Each row comes from the steps of one path. Every step used is in the known rows, and no mark comes twice. Write the path behind each row, first mark first.
Known rows:
W G P C K R: [-32 -13 -19 -17  -9 -16   7   0  30  11  -9  12  -4 -10  13  17  -1  14
  42 -36  -3 -17  21  17 -10   6 -29   8  19 -10 -23  -1  29 -20 -13  13
   0 -20 -10  18  21  10  45  12  11 -42   0   7  -6  18  -6  20 -16   7
   8  -6  20 -24  28  19  42]
P C J R: [-19  10  -3 -26  21   7  25   9  15 -15  12   0  12 -15   6   6  -1 -13
  22 -24   4  -3  11 -24 -17  14 -20  12  24 -10 -10  10  26 -11 -50  25
  22  -9  -5  -2   8  12  23  19  17 -45 -11  -8   0   1  -9  11   8   7
  10  23  21   7  27  18  21]
J C K R P: [-39 -11 -23 -23  -5  -7  39  12  22  -7   0   9 -11 -28   3  14 -17  -1
  33  -7  22  -5  13   0  -3   6 -18  18  21 -10 -22   2  32  -3 -31  23
  10 -22 -34  24  11  16  56   8  23 -31  -3  -4  -9   0   4  27 -27  18
   6   7   4 -18  36  37  34]
J C P R K G: [-36 -21  -3 -17  -9  -8  37  10  13 -17   9   7   9 -12 -12 -19 -10   0
  37 -26  11   9   4  -6 -14  -6  -9  25  10   0 -23  11   8 -15 -23   8
   5  -3 -27  12  13  13  39  15  -2 -12   3 -12  18  29  -3 -15 -21   8
  11  17  -6 -28  19   8  26]
K G P C J R: [-39  11   3 -19   3   1  16  -5  12 -15   9   3  -7 -10  -1   0  -1  10
  33 -23   8 -11   2 -18 -16   6 -24  14  21  -4 -16   2  15 -29 -36  25
  26 -11 -15   6  13  14  18   9  15 -46 -16  -7   9  16 -10   0  -7   6
  29   0  23 -11  16  17  17]
U K: [-11 -19 -26  -5 -10  -5  17   8   6 -10  10  13  35  -6   4  27 -12  -5
  -2 -26  12 -15  29  -4 -17   8 -19  38  23  -6 -15   8   1  20 -28  30
  26 -18 -37  13   9  25  40  11   2 -38   7  -6 -11  15  -7  18   3  10
   3  31  28  -1  41  42  28]
P C K R: [-28 -13 -17 -22  10  -4  17  13  29   7 -11   9   7 -18  29  22 -11   6
  40 -31   1 -10  22   3 -23  16 -19   6  18 -10  -7   1  32  -7 -22  24
   9 -30  -9  17   5  20  43  13  12 -30   0  -5  -6   9  -7  18 -11   7
  -1   9  19 -12  29  27  44]
R P C K G X: [-26  10 -30  -4 -13  -6  17   2   9 -16 -18  12  10   2  -9   6 -17   1
  49 -24   0  -6   6  -4  -7   3 -25  35  14  -6 -21   2   2 -22  -6  35
  13 -21 -46  14   1   5  46   8   5 -23   0   3   8  15   5 -10 -24  14
  14  -3   5 -23  16  31  46]
F C K R P: [-32 -14 -34 -20   1 -12  29  13  25 -12   2   9 -21 -32   8  14 -27   0
  34 -17  19  -2   8  10   5   2 -41  12  19  -9 -22  -9  34  10 -27  34
  21 -24 -37  21  10  23  50   7  31 -24   2  -5  -8   2   6  33 -14  23
   5  -3   6 -20  42  35  36]
P R J C K G X: [-26  -3 -12   7   0  12  19   2   4 -10  -9  -3   1   9   2  -1   4  -6
  32 -25   5   3  -8 -20 -10   4 -11  17   9   6 -22   2  13 -38 -18  20
  -1 -25 -32   7  -3  16  17  -2   1 -20  -7   3  18  30 -11  -8 -10   5
  -3  19 -11 -30  23  27  38]
F C: [-19 -20 -38  -9  17 -14  31  15  21   2  12  -4   3 -15   6  18 -20 -17
  20 -35  18   8  21  10  -1   6 -28  28  17 -10 -15   0   4  22 -35  18
  38 -15 -13  11  -4  28  38  14  14 -31  -5  -6  -3  15   6  32  15  17
   3  28  32   2  48  24  27]
J C P R K: [-29 -27  -5 -17   2  -8  49   7  17 -19  16  10  15 -15 -18   5 -16 -13
  28 -21  -1  -6   8  -5  -9   4  -2  17  20  -5 -30   2  15  -4 -34  14
   8 -14 -16  12  18  14  47  16  -3  -6   9 -19  11  17  -2  -9  -9   8
  -1  34  -3 -22  25   3  29]
K C P R: [-35 -20   0 -17   9 -19  29  12  27 -16  23   7   9 -18   4  13 -33  -3
  30 -39  -8  12  11  -6  -6  23 -17   5  33  -6 -31   9   4 -16 -27  15
  14 -23 -11  24 -12  23  41   6  10 -10  -7 -23   5  26   1  -7   5  11
 -15  16  11 -26  38   8  36]
E G P: [-31 -11 -23 -17 -12 -31  20  -1  17 -11  16  18  -6   5 -11  18 -21  13
  23 -35  13 -15   8  12   1  31 -17  24  31 -22 -23  -6  -8 -11 -18   8
  36 -25 -31  17   8  33  39  10   2 -34 -12   7  -9  25   3  19   2  12
  21  15  27 -14  39   7  33]
W G P R J C: [-24 -23   2  -3   0  -5  31   4   6  -8  12  -6 -14   6 -27   0   6  -4
  22 -30   9   3   2   4  -5   5 -18  14  19  -7 -22   7  14 -30 -23  -1
  12 -17  -7  19  18   9  20   6   3 -34 -11  17   9  24 -11  10   7   9
  -8  37   0 -32  36   5  18]
U K G: [-25  -9 -23  -4 -23  -2   3  14   4 -11   9  13  24 -10  12   3 -11   4
  11 -26  23   4  26   2 -16  -4 -24  48  20  -4  -8  16  -7   0 -20  25
  22  -8 -45  13   6  29  27   8   1 -33   6  -8  -1  28  -9   8  -8  10
   5  13  24 -14  29  40  32]
R J: [-10 -14 -10   0   5  -6   9  24   2 -21   8   0   8   7  10   6 -22 -14
   8 -17   2  -3  20  -2 -11  23 -22  20  33 -11   5   6  16  10 -31  20
  23 -32 -34  22   5  36   3   8   7 -33 -21  13   3  14  -5  13  16  15
  -5  45  16 -18  36  16  22]
J R P C K G: [-35   8 -19 -34  -1   1  18   2   9 -19  -7  12   3 -13   0 -13 -14  -8
  45 -25  17  -3   7 -17  -7  -9 -18  20   7  -3  -7  12  16 -31 -28  25
   6 -11 -25  17  13  11  45  14  23 -31   4 -11   2   9   3   1 -20  24
  22  -8   2 -26  12  29  39]
K R J C P: [-45 -22   1   2   4  -4  35  13  15 -12  13   2  -5 -15   5  -3 -15   3
  33 -15  11 -12   9  -2   6  12 -11  20  33  -2 -31  12  34 -16 -37  11
   3 -36 -20  25   2  29  37   0   5 -25 -33  12   6   7  -7  18  -5   1
  -2  21  10 -19  43  15  28]
U K R J C: [-33 -22  -2  -1   0  10  24  14   8   2  10  -5   3  -8   3  11   8   7
  19  -8  35 -10  21  -4 -20   0 -13  26  26  -9 -18   9  40   0 -38  25
  14 -30 -26  22   8  22  26   0  -1 -36  -7  18  -2   8 -23  28   0  -3
 -10  25   7 -11  43  33  11]
C K: [-10  -8 -35 -16   6  -7  24  11  24   2  -7  16  22  -7  20  20 -23 -16
  23 -19  -3  -6  17 -11 -10  22 -11  15   9 -15  -1   6  14   6 -33  16
  14 -25 -27   3   9  32  40  14  16 -25   0 -12  -7  18   3  20  -6  14
   5  23  26 -10  23  32  51]
K R J: [-22 -17  -6   4   2  -3   9  31   3 -14  14   2 -14  -6  31  11 -21  -1
  10 -23   4   1  14   8 -17  15 -30  16  37  -7  -2  -7  39   4 -23  24
  19 -28 -31  28   6  36  -1   0   7 -33 -18  15  -1   9 -11  19  15  16
  -7  34  12 -24  42  14  26]
W G: [-12  -6 -30 -19 -11 -19   9  21   9  -5  13  11  15   8  -5   8  -7 -15
   5 -41  -7  11  28  13  -1  -4 -23  37  22 -13 -12  15   4  -3 -19   1
  17   4 -26  18  19  14  23  23  11 -46  -7   0  -9  26   6  22   3  21
  -1  39  27  -9  35  13  42]
P R K: [ -7 -24 -12 -17  -5  -7  32  18   8 -19  12  10  10 -10  -1  11 -17 -18
  13 -30  -7  -2  15   6 -28  11 -19  16  14 -12 -11  -6  14  15 -21  23
  25  -8 -27  12  20  15  25  18   1 -13  23 -21   1  18  -2  -5   4  19
  -4  45   4 -17  20   8  28]
G E: [-16 -17 -44  -7   0 -10  24  30  12   5  11  11  34   0  31  16 -19  -9
   0 -27  -6   5  31  26   1  19 -21  19  29  -5 -14  10 -12  13 -38  23
  32 -18 -29   0  26  20  14   9  23 -17 -16  -9 -26  21 -11  20   3  21
   3  31  27 -18  46  18  30]
G P C: [-27 -16 -21  -4   2 -13  28  -3  17  -3   7   5   8  -2  -7  28 -17   8
  40 -44  -4 -25  28  16 -19  28 -19  18  27 -15 -23  -2  -4  -3 -23  22
  30 -26  -5  24  15  14  42  19  -3 -32  -5   0  -5  16  -3  10   3  11
  17  11  39 -16  31  11  28]
G P C J R: [-28   7  -4 -15  10   0  30  -7  19 -13  12   3   3 -13  -3  21  -5  -2
  28 -26   1 -16   4 -16 -12  14 -19  13  23 -13 -24  -3  22 -19 -45  28
  27 -18  -6   5  15  13  24  16  14 -48 -11 -11   0   6  -9   8   1  10
  24  11  22  -1  23  15  14]
F C J R K G: [-29   6 -17 -29  -4  -4  16  12   5 -16  10   1  -4 -15   9 -18  -3  -9
  27 -14  24  12  -4 -14  -4 -19 -28  27  10  -9  -8   4  25  -2 -45  21
  24   1 -36  -6  17  24  13  11  10 -32   2  -7  15  15  -4   8 -16   7
  17  12  -4 -10  18  26  21]

Write each row's path:
[-23  -9 -10 -23   9  -4  40  -7  17  -2  -2  -1  -7   2 -14  12  -2   3
  42 -14  20 -16 -12 -15  -2  26  -1   1  14 -18 -13   6  20 -32 -28   5
   7 -39 -12   6   2  21  36   6   7 -23 -10  13   6  29 -16  13  -8  -1
   7  17  -8 -35  28  23  24]	E G P R J C K
[-21   0 -26 -29   2 -14  22 -12  28  -1 -12  14  10   7  -4  22 -19  11
  53 -28   5 -26  11  -2  -8  31 -10   7  21 -28 -13   2   4 -21 -23  14
  18 -38 -11   7   4  16  58  19   8 -32  -5   1  -4  20  -6  14 -11   5
  23  -1  23 -26  25  20  39]	E G P C K
[-22  10 -15 -27   7  -8  36   7   9 -31  22   2 -15 -25 -10   3 -23 -18
  22  -7  19   2   0 -19   7  -1 -36  25  29 -10 -16  -3  28   4 -47  34
  33  -8 -28   0   9  19  32   9  36 -45  -9  -6  -4  -4   5  27   1  23
  15  16   8   0  38  39  16]	F C J R P
[-21  15   1 -17  -7 -12  12  13  20 -26   1  12  12 -18  -5  30 -18  15
  27  -4  14 -27  11  -7 -28  12 -33  20  47  -6 -15  15  25  12 -24  49
  31 -16 -33  15   6   6  38  13  24 -43  -1   4  -7  -4 -12  20 -19   4
  12   4  16 -11  34  40  10]	U K R P C J
[-35 -24  -8   1  -8 -15  22   5  16 -10  13  10 -15 -11   0   8 -15  12
  14 -49  -1   8   5  14 -19  19 -33  14  13  -3 -17  -5 -17 -28  -6  14
  22 -10 -26  25  12  22  19   2   5 -24  -3 -19   6  42  -3  -7  -3  20
   9  13  15 -30  28   4  27]	K G P R
[-27 -14 -44 -14 -27  -8  12  28   3  -8  10  12  28   3  20  -5 -15   0
  12 -20   5   1  20  23  -6  -4 -21  30  21  -4 -10   9  -7   9 -26  30
  29 -11 -49  -3  35  21   8   7  12 -10  -5  -8 -10  26 -10   4 -21  18
  11  12   4 -32  23  15  27]	R K G E
[-28  -2  -6 -24  -4   0  25  -3   9 -20  10   7   8  -3 -14  10  -9  -3
  34 -12  -2 -29   6 -22 -20   0 -19  10  19 -17 -21 -12  31   1 -48  31
  30 -14 -15  -1  30   8  27  18  10 -39   4  -8   5   2  -7   2 -11   1
  26  18  10 -10  10  13  13]	G P C J R K
[-29  21 -11 -11 -10   3  12  -1  -4 -20   4   6  13   6  -6  -6   6  -2
  35 -21  -3  -3   2 -19 -20 -12 -24  30  17  -9 -27  -7  21 -24 -25  35
  18  -7 -37  -1  17   0  18  12  -2 -36   4  -3  18  10  -8 -17 -18  -1
  19  11  -6  -9  11  18  30]	P C J R K G X
[-16 -18   0  -5  17   5  38  16   6 -12  16 -14   1  -7  -9   5  -3 -14
  16 -21  16   6   8  -6 -17  19  -4  14  25  -8 -11  15  21 -12 -33  10
  23 -23  -7  21   2  18  15  10   4 -28  -6   6   6  16 -12   9  16   8
 -12  47   6 -21  37  12  16]	P R J C
[-22  -9  -9 -26  -7 -11  18  12  16  -5  19  -1  18 -14  -7  18 -24  -2
  28 -35   7  11  22  -2 -22   5 -15   7  20 -23 -14  -5  17   8 -37  32
  30 -19 -19  21   3  21  35   8   5 -11  25 -14   6  19  -2  -8  -5   8
 -20  22  -2 -26  21  15  25]	P R K C
[-24 -29   1   5   9   1  42   4  14 -12  14 -12 -13  -3 -21   7  -6  -3
  19 -26  10  -4   3  -3 -16  21  -9   7  19  -7 -21   0   9 -15 -32  15
  21 -27  -3  20   9  19  22   3  -1 -26 -13  14   5  22 -15   9   9   7
  -7  35   9 -25  37   8  13]	G P R J C
[ -8   9 -29  -7  20 -18  23  14  25  -7   5  -3   7 -13  12  25 -18 -14
  21 -13  12   4   7  -4  -5  19 -35  22  33 -11  -9  11  10  18 -37  24
  37 -18 -23  -7  -5  25  21  10  26 -37 -17   0   5  13   4  30   8   7
   6  23  34   5  43  34  19]	F C J
[-17  -5 -20 -19   6 -11  30  14  13 -23   7   4   8  -9 -19  14 -29 -12
  29 -27   5 -14  26  12 -22  14 -23  23  32 -16 -14  12   7  14 -23  33
  36 -15 -18  31   6   8  41  29  14 -30   2   2 -10  -1   5  11   1  24
  13  15  21 -14  31  12  21]	R P C
[-18 -12   2   2  -6  -1  12   3   8 -22  -4   9 -15   9   7   3 -15   8
  27 -25  -3  -4  -9  -8 -15  23 -28   0  11   1   1  -6  10 -27 -16  16
   7 -32 -34  18   7  31   3 -13   7 -20 -11   1  15  35 -12   0  -2  12
   3  11   5 -50  21  15  25]	C K G P R J
[-22 -19  -7  -6   9   7  41  -2  18  -6  -6  -1  -6  -1  -4  15  -5  -3
  36 -15   9 -17  -4 -17  -9  23  -5   3   9  -8 -12   1  23 -18 -36  13
   6 -40 -10   9  11  21  33   2  13 -20 -12   6   9  25 -13  15 -10   3
  -2  24  10 -24  28  26  27]	G P R J C K
[-21 -12 -27 -12   4  -6  27  -7  28   3 -13  10  17  -2   4  30 -18   2
  49 -31  -5 -31  19  -4 -18  30 -12   9  13 -17 -13  -1   5  -6 -31  23
  18 -33  -8  12  12  17  51  21  11 -32  -6  -6  -1  15  -3  12 -11   7
  20   2  30 -19  23  24  41]	G P C K
[-37 -16 -27  -5 -31 -19  17   0  10 -12   6  12   1   0  -6   6 -18  12
  25 -28   6 -10  12  15 -13   0 -25  33  10 -12 -17 -15  -1  -4 -19  22
  28 -16 -46  20  26  24  29   8  -5 -26   2  -4   9  27   1  -2 -23   9
  24   5  17 -26  18  13  28]	R K G P
[-36  12 -24  -9  -9   1  17  -4   2 -18   5   2  -4  -6  -8  -7   4  -6
  31 -23   9   9 -10 -16   1 -26 -37  36  11  -7 -28 -16  25  -8 -29  30
  22  -9 -47 -10  14  15  19   1   6 -33   5  -4  24  14  -2   0 -11   0
  14   8  -6  -5  22  27  26]	F C J R K G X
[-33  12  -3 -14  -9   5  11 -10  10 -13   8   8   4 -11  -5   4   5  18
  32 -20  18 -19   4 -26 -18  -3 -25  21  20  -4 -20   4  13 -26 -36  32
  21 -16 -18   4  17  13  29   4  10 -49  -4  -8   5  14 -21   3 -12  -3
  26  -7  18 -14  23  32  13]	U K G P C J R
[-28 -23 -17  -6 -12  -6  13  19  14  -9  10  17  11 -22  28  27 -13  12
   2 -27  18  -7  26   6 -19   3 -33  26  22  -4 -23  -7  18  11 -24  31
  22 -20 -37  26  14  30  33   6   0 -36   6  -6  -9  15 -11  29  -1   6
  -3  22  21  -2  42  36  32]	U K R
[-38   9 -25 -16 -10   4  21  -7   5 -21  -8   9   2  -5  -8  -7  -2  -7
  48 -27   5  -7  -1 -19  -2  -9 -22  25   6  -1 -24  -8  16 -39 -20  28
   6 -16 -42  11   4   6  45  11  13 -30   4  -8   7  10  -2 -12 -18  12
  16  -8  -5 -20  14  29  42]	J R P C K G X
[-35 -19  -2   0   5   2  35  19  11  -1  10 -12  -5 -14  10   9   1   0
  20 -20  29   1  17   7 -16  13 -10  17  28 -12 -19   6  34  -4 -33  15
  17 -26 -17  26   6  27  21   1   4 -33 -18  21   0   8 -14  23   8   1
 -10  36  13 -13  39  19  19]	K R J C
[-34 -13 -36  -5 -20 -13  12   0  17  -2  -6  12   1  -4  12  14 -15  14
  35 -23   5 -10   2   1  -4  17 -21  25   5 -11  -9  -2  -4 -19 -17  10
  13 -23 -40  15  15  33  36   0   8 -31  -5  -4   5  34   5  13 -27  14
  22  -2  28 -23  19  22  44]	C K G P
[-16  13  -7 -14   0 -18   7  -1  25 -11  -2   8  14   8  -9  22  -4   8
  28 -24  -9 -20  12   0 -17  21 -26  19  38 -14 -17  17   6  -6 -19  17
  29 -13 -15   0  12   4  24  22  14 -49 -19  11   0  17  -5  12  -9   3
  21  13  33 -11  30  13  21]	W G P C J
[-30 -14 -11   5 -17 -11  23   5   4 -28   9  17   8   6  -7  -6 -14   1
  28 -32 -14  -1  -4  -3  -7  -6 -27  30  18   2 -36 -14   6 -21  -7  21
   6 -16 -53  12  11  15  30   6  -4  -8   3 -18  22  28   2 -23 -18   5
   2  12  -7 -20  17   9  38]	C P R K G X
[ -5 -18   4  -3  16   0  18  24  -1 -28  16  -2  -6   3  10   8 -22 -16
   1 -32  -4   7   6  -3 -21  27 -22   8  32  -1   1   2  16  -4 -23  19
  19 -26 -20  20   3  28  -1   4  12 -22 -12   3   2  24  -9   6  25  20
 -19  50   5 -27  33  10  23]	P R J
[-21 -16 -19 -26  -3   4  28  11   2 -15  25  10  11 -14  -1  -2 -13 -23
  13 -21   2  -3  18  -8 -14 -14 -13  27   6 -17 -18 -14  30  12 -43  23
  25  -8 -31   7  32  19  29  21   4 -30  14 -14   1   0  -2   7   2  16
   5  39   2  -1  12  19  29]	J R K
[-24  18 -10 -24  -8 -12   3  15  24 -14   8  -2  28  -6   5  30 -24  -1
  30  -7   6   0  21 -17 -25  13 -19  17  36 -24  -8   7  29  21 -50  34
  37 -24 -34   2  -3  23  22   9  19 -26   1   0   7  14   3   3 -14   3
  -4  21  16 -15  23  29  28]	R K C J
[-19  12  -7 -24  14   4  25  11  11 -16  17   7   5 -11  15   7 -13 -21
   5 -13   5   7   5 -23 -10  11 -16  19  23  -7 -11   2  24  -5 -49  18
  20 -12 -21  -4   9  26  13  11  22 -49 -13 -17   0   9  -7  12   8  14
  10  33  20   5  29  25  22]	C J R
[-28  -8 -17 -20   0 -27  22  -5  17  -9   8   8   5   5 -16  19 -19  15
  41 -41  15 -23  19  13 -15  31 -10  17  36 -29 -26   0   0 -16 -18  17
  37 -24  -4  20   2  17  46  22  -5 -35  -4   9  -9  19  -4  12   3   6
  27  11  29 -17  35   1  24]	E G P C
[-27  17   4 -35 -16 -26   8  -2  24 -16  13   8   4  -1 -12  26 -22  21
  40 -10   7  -3  -5 -16 -22  22 -19   2  40 -28 -20  -2  16  -6 -31  23
  35 -26 -28   4  -7  20  27   7  11 -27   4   1  11  30  -7  -3 -18  -3
   5   8   2 -28  22  16  17]	E G P R K C J
